Each row was made from one path, in order. Every step used is in the known rows, and no mark comes twice. Write each row's path.
Known rows
p-x: [  1  -8  -4   0   5  -2   0  -2 -14   4   2   5   5   0   5  -2  -5   8
  -2   2  -6 -11  22   7   8   1   0 -10   0  -7  -9   4   3]
v-k-p-t-j: [ 14 -12 -16  -6  15   2  -1   2 -13   2  -3   7  18  -9   7 -16 -11  11
 -15   6 -10 -21  56   9  11  22  -6 -32   7 -10 -11   7  -5]
t-p: [  3  -5   3   4   9  -1  -1   1  -4  10  -4   9 -12   0   4 -12   4   0
 -12   3  -7  -9  16   3   2   4   5  -3   0  -1  -8   9  -8]
s-d-j-t-p-l: [ -3 -13  13  -6  41   7   8  10   6   8   0   3  17  -6   7 -13 -29  10
   2   7  -1 -28  63  10   1  21   7 -39   2  -7  -7  13  -2]
g-d: [ 10  -5  -2   0  10  -7  -8   5  -8  10   0   7 -11 -15  11 -17  -2  13
  -7   3  -5  -8  -5   1   5  -1  -2   6   0   5  -9   2  -5]
h-s-d-j-t: [  2  -8  -3  -5  34   3   6   8   0  15   1   5   4 -22   7 -14 -18  10
 -13  10  -2 -20  22  -1   0  25   3 -17   2   3  -7   9  -4]
l-u: [ 15  -5  -4  -1   7  -6  -7  -8  -8  10   2   7   9   0   2  -7   5  11
 -19   0  -2  -7   7   2   8   2  -6   3  -3  -4  -5   7  -8]
u-l-p: [  0  -7   8   1  10  -7   6 -10   2   6  -4   8   4   7   8  -9   9   8
 -13   6  -1 -12   7  18  13  -6  -2   7  -8  -2  -7  12   4]
s-d-p-l: [ -6  -7  29  -9  20  -1   0  -3  -3   4   4   6   7   1   8  -8  -6  17
  14   4   0 -20  42  12   3  12   9  -8   1 -12 -11  15   1]
r-p-t-j-d-s: [ 12  -9   4  -5   8   6   0  10  -9  -3   1  14  -8  -7  13 -11 -21  10
 -18   8  -5 -23  56  -6   4  17  15 -10   6   6 -11  13  -5]
d-j-t-p: [  6 -12  -7  -3  23   4   6  11   5  16  -4   4  11  -1   6 -14 -19  -2
 -15   8  -1 -19  33   0   1  12   6 -24   2   7  -5  11  -6]
u-l-p-t: [  1 -10   8   1   9  -5  11 -10  -1   6  -5   8   7   4   9  -4  14  12
  -5   6  -5 -19  24  11  15   2  -3  -9  -8  -4  -6  14   5]
d-p-t-j: [  8 -13  -4  -5  -1   3  -4   0  -8   8  -1   8   8   1   4  -9  -7  10
   0   5  -6 -16  38  -2   5  14  12 -28   3   3  -9  18  -7]
r-p: [  7  -1  12   2   8  -5  -1  -3  -5  -6  -1  10 -13   3  11  -5   2   4
   4   1  -7 -10  13   6   5   3   7   2   2   7 -14   6  -2]
u-l: [ -3  -5   3   1   1  -5   2 -13   2   9   1   5  -6   2   8  -9 -14   3
  -4   6   0  -5  -5   7   8  -3   0  -8  -5  -4  -7   6   1]
k-p-d: [  1  -7   3  -9  26  -3  -5  -4  -5   4   2   5   4  -6  11  -5  10  16
  -9   2  -7 -19  28  10   8  16  -5   3   3 -11 -11  10   0]
d-j: [ 10 -10  -2  -3  16  -3  -3   4  -6  11   2   9  12  -2   7 -12  -7   8
   4   4   0  -7   8   0   6   7  -4 -13   1   5  -7   8  -1]
k-p-t-j-d-s: [  6 -12 -10 -13  17   6  -1  10  -5  11   0  10   2 -12  10 -16 -18  11
 -26  10  -5 -27  59  -2   1  22  -2  -5   6  -5  -8  14  -5]
j-d: [  5  -4  -5  -6  14  -3  -5  -1  -7   6   2   8   3 -14  12 -11  -3   6
 -19   5  -2 -11  11   3   6   3   4   7   0   7  -6   6  -6]
j-t-p-d-s: [  1 -12   8  -4  18   6   7   7   1  13  -3   2 -14  -6   8  -9 -17   5
 -34   7  -3 -25  48  -3   1  19  13  -2   3  -5  -5  13  -6]
p-d-s: [  4  -9  11  -4  10  -1  -3   1  -9   8   3   7 -13  -6  10  -6  -5  15
 -15   4  -2 -13  22  -4   6  12   3   8   2  -9  -7   9  -2]
s-d-j-t-p-x: [ -2 -14  -1  -5  34   9   6  16   4  13  -1   4  17  -8   4 -10 -29  10
  -7   9  -2 -27  68   8   3  21   3 -32   3 -12  -7  13   2]
g-r-p-x: [  3  -3  12   1   7  -3   2  -4 -15  -4  -5   9 -15  -1   9   1  12   4
   6   2  -2 -17  26  12   4  11  11   5   4   6 -15   3  11]
s-d-j-t: [  1 -11  -5  -6  32   2  -1   7   9  10   2   3   9 -15  10 -12 -26  11
  -1   7   2 -16  30   4   2  21  -3 -24   3   2  -7  11  -4]
k-v: [  1  -6  -8  -1   8  -5  -1  -4  -5   6   0   6   8  -6  11 -13 -10   6
  -6   1  -9  -7  15   8   6   5 -15   0   3  -1  -9   4  -6]
h-p-t: [  4  -6   4   2   8  -3   5  -4 -13   5  -2  10  10  -3  12  -7  26  10
   2   4  -9 -21  11  -3   7  15  -7 -14  -1   5 -12   5   1]
v-k-p-t-j-d: [ 15 -11 -18 -14  22   3  -1   5 -14   2  -1   8  28 -19  11 -19 -14  12
 -31   9  -8 -26  66   9  12  23   0 -21   7  -7  -9   8  -6]
v-k-p: [  9  -6  -3  -8  18  -5   2  -1  -9   6  -3   7  13  -6   9 -17  -2   6
 -17   5  -5 -15  30  13   9  11  -9   5   6 -11 -10   3  -1]
u-l-p-t-j-d: [  5 -12  -7  -6  15   1   3  -5  -3   3  -1   9  21  -6  11 -12  -3  13
 -27  10  -4 -23  43  14  15   7   7 -18  -7   2  -5  17  -1]
v-k: [ 12  -6  -3  -1   6  -6  -1  -3 -15   4  -1   6   7  -8   8 -15  -7   6
 -15   4  -3  -6  17   7  11   6  -1  -4   3  -3  -8   0  -5]
j-t-p: [  1  -7  -5   1  13   2   5   1   4  11  -6   2  -7  -4   5 -11 -10  -5
 -21   4  -6 -16  26   3  -1   9   9 -14   1   7  -7   9 -10]
p-t-j: [  9 -11 -15   2   3   2  -7  -3 -11   2   0   7  -1  -8   5  -8  -8   9
  -2   2 -10 -10  26  -1   6  13   3 -39   1   5  -9   9 -10]

Write each row's path
[  4 -11   8 -14  13   4  -3   0 -11   2   5   7  28   0   9 -13 -19  10
 -13   7   1 -22  48  12   6   7  23 -16   2   3  -9  15  -4] -> t-j-d-p-l
[  2 -11   3  -6   9   4  -9   1  -2   7   1   9   1  -9   5 -11  -9  19
   6   6  -6 -18  51   3   3  24  10 -30   4  -6 -11  21  -8] -> s-d-p-t-j
[ 11 -12  -5  -5  27   3   3  22   4  20  -5   5   8 -13   9 -23 -25   7
 -18  10  -2 -22  28  -2   0   9   5 -15   3   8  -6   8  -5] -> g-d-j-t-p
[  4  -5  10   0  18  -4  -2  -6 -14   1   2   8  14  -4  14  -7  26  17
 -12   3  -6 -20   9   5  11  16  -1   0  -1  -1 -13   5   1] -> h-p-d
[ 14 -15   5  -8  31   5  10   6  -2  14   0   3  39   9   0 -10 -21   8
 -20   5   2 -28  56   5   5  11   6 -32  -1  -6  -2  13  -4] -> d-j-t-p-l-u
[ -2  -3  17  -5  15  -2   1   1  -6  15   0  11  -9 -11   4 -13   7  12
  -8   8  -3 -17  19   1  -1  17  13  12   0  -7 -10  14  -2] -> h-s-d-p
[ 10 -10 -17  -5  11   4  -7   0 -12   2   2   8  10 -18   9 -11 -12  11
 -17   5  -7 -16  35  -1   8  15   9 -28   2   8  -7  10 -11] -> p-t-j-d
[  5  -5  11   1   7  -2   3   0 -12  -8   1   9   1   5   9   1  -2   7
   5   1  -8 -16  34   9   8   1   8  -7   2  -3 -15   5   7] -> r-p-x
[  6 -12 -12  -6  20   0   4   5   3  11   0   2  15  -6   9 -10 -22   2
  -7   6   1 -14  17   1   4  11   0 -23   3  12  -6   8  -4] -> d-j-t
[ 10 -12  -9  -7   6   6  -3   8 -10   9   2  10  -3 -15   9 -14 -23  11
 -25   8  -4 -18  44  -8   3  16   8 -14   4   2  -5  12  -8] -> p-t-j-d-s
[  5 -12   1  -8  32   2   6   4  -6   7   1   4  35  -6  15  -8   4  15
 -16   8   0 -29  26   2  10  24  -1 -20   2   7 -10   9   3] -> h-p-d-j-t
[  2 -10   0  -2  22   4   3  -1   0   7  -3   0  -1  -8   8  -6  -6   5
 -26   4  -7 -22  39   3   5  16  14 -17   2   0  -6  11  -8] -> j-t-p-d
[  4  -8   3  -4  27  -2  -8   6   1   9   4   9   6 -11   8 -13 -12  17
   9   5   0 -10  22   4   4  17  -7 -14   2  -5  -8  11  -2] -> s-d-j
[  9 -16   0  -9  38   1   5   5  -1   5  -1   2  32  -5  12  -5   5  18
 -20   5  -1 -26  43  12  14  16   2  -9  -1   6  -5  17   1] -> l-p-d-j-t
[ 12  -7   9  -3  14  -4  -1 -10 -13   4   4   5  20   6   2  -4  -1  14
  -9  -1  -1 -14  23   8   9   1  -1 -11  -3  -8  -5   5  -3] -> p-l-u
[ 10 -12   8  -4  28   3  -3   9  -7  11   1   9  13  -2   6 -10  -2  14
 -10   5  -3 -18  37   0   9  17   6 -17   1  -8  -6  14  -1] -> t-p-d-j
[  0  -8  22  -8   8  -2   5  -4  -9   5   2   5  14  11   7  -6  -2   9
   8   3  -1 -18  30   9   4   3  12  -7   1  -2 -10  13   3] -> d-p-l
[  5   0  14   2   8  -5  -2  -7  -8  -2  -7  10 -27  -4  11  -6  17   1
   3   1  -1 -11   4   8   1  13  10  12   4  16 -14   4   3] -> g-r-p
[ -2 -10   7  -1  20   4  12  -1  -1   5  -4   0   6   2   6  -8 -17  -2
 -11   3  -6 -23  42  10   1   7  13 -28   0   2  -8   7  -6] -> j-t-p-l
[  3 -16  -8  -5  22   7  11  14  -2  14  -3   3  22   2   3  -8 -25   1
 -13   8  -2 -25  54   4   4  11   6 -31   2  -3  -6  10   3] -> d-j-t-p-x
[  7  -9  -6 -12   7   3  -9   2  -6   8   2   9  16  -6   9 -17 -13   7
 -24   8   1 -15  32   6   4   8  19  -2   3   9  -8  17  -9] -> t-j-d-p
[  7 -11  17  -4  19  -3   1   3  -9   6  -2  10  -1   0  10  -6  18  19
 -24   4  -4 -19  36   7  11  10   1  24  -1  -7  -6  15   1] -> l-p-d-s
[  1  -8  16   2  16   0   5  -1 -10   4  -1   7   1   7   4  -9  -2   4
  -1   2  -7 -16  33   9   3   3   8 -18  -1  -6  -8   7  -3] -> t-p-l
[ 15 -11   6 -16  15   3  -6  -3 -13   6   7   7  43   4   4 -13 -14  16
 -29   6   4 -24  54  11   8   7  19 -10   0  -4  -5  17  -6] -> t-j-d-p-l-u
[  4 -14  -7 -16  40   3   3   5   5  10   2   0  26  -8  12  -7 -14  14
 -12   7  -1 -28  45   7   8  24  -4 -16   5  -4  -8  13   2] -> k-p-d-j-t
[  0 -11  22  -4  14  -3   8  -5  -1   8  -1   8  -2   5  11  -7   4  18
 -26   9   2 -20  29  11  14   4   3  20  -6 -14  -5  15   7] -> u-l-p-d-s
[  8 -10  -3  -5   9   5   2   9 -15   8   0  14  11 -11  14 -17  -2  11
 -29  11  -4 -27  38  -7   3  22   3  -8   3   5 -10  10  -3] -> h-p-t-j-d-s
[  4  -9   5 -15   8   0   4   2  -6  12   1   9  16  -7  12  -7   5  11
  -9   7  -2 -23  40  -5   6  12  13   0   2   4  -7  17  -1] -> j-d-p-t
[ 10  -7   7  -6   7   5  -1   6 -12   1  -5  14 -22 -14  14 -11  -7   7
 -17   8   0 -24  48  -3  -1  27  18   2   9  14 -11  11   1] -> g-r-p-t-j-d-s
[  7 -10  -4  -9  17  -2   6   2 -16   4  -1   5  24  -2   7 -10  -8   9
 -15   6  -6 -21  52  17  13  10  -9  -3   6 -21 -11   1   8] -> v-k-p-x
[  9 -13  12  -8  42   6   5   8   4  12   2   4  32  -2   2 -12 -24  16
 -14   6   2 -30  69   9   4  22   3 -33  -1 -16  -4  15  -5] -> s-d-j-t-p-l-u
[ 13  -7  -3  -4  12   4  -4   2 -10 -10   1  12   6 -11  13  -8 -10  10
 -10   5  -9 -21  48   2   8  15  16 -24   4  11 -13  12  -7] -> r-p-t-j-d
[ 10 -12   2  -7  25  -1  -6   3  -9   6   5   7  18  -7  10  -6  -3  19
  -2   4  -1 -13  21   0  12  15   0 -16   1  -3  -7  10   1] -> p-d-j
[  2  -8  -4  -6  18  -2   3  -1  -3   8  -2   6   1  -4   8  -5   9  10
   5   3 -11 -20  30   2   4  15 -11 -12   3  -7 -10  10  -1] -> k-p-t
[  0  -9  14  -3  18  -5   4 -12  -2   2  -1   6  11   3  11  -4  14  19
 -19   6  -2 -17  21  19  18   2   2   4  -8  -9  -6  13   5] -> u-l-p-d
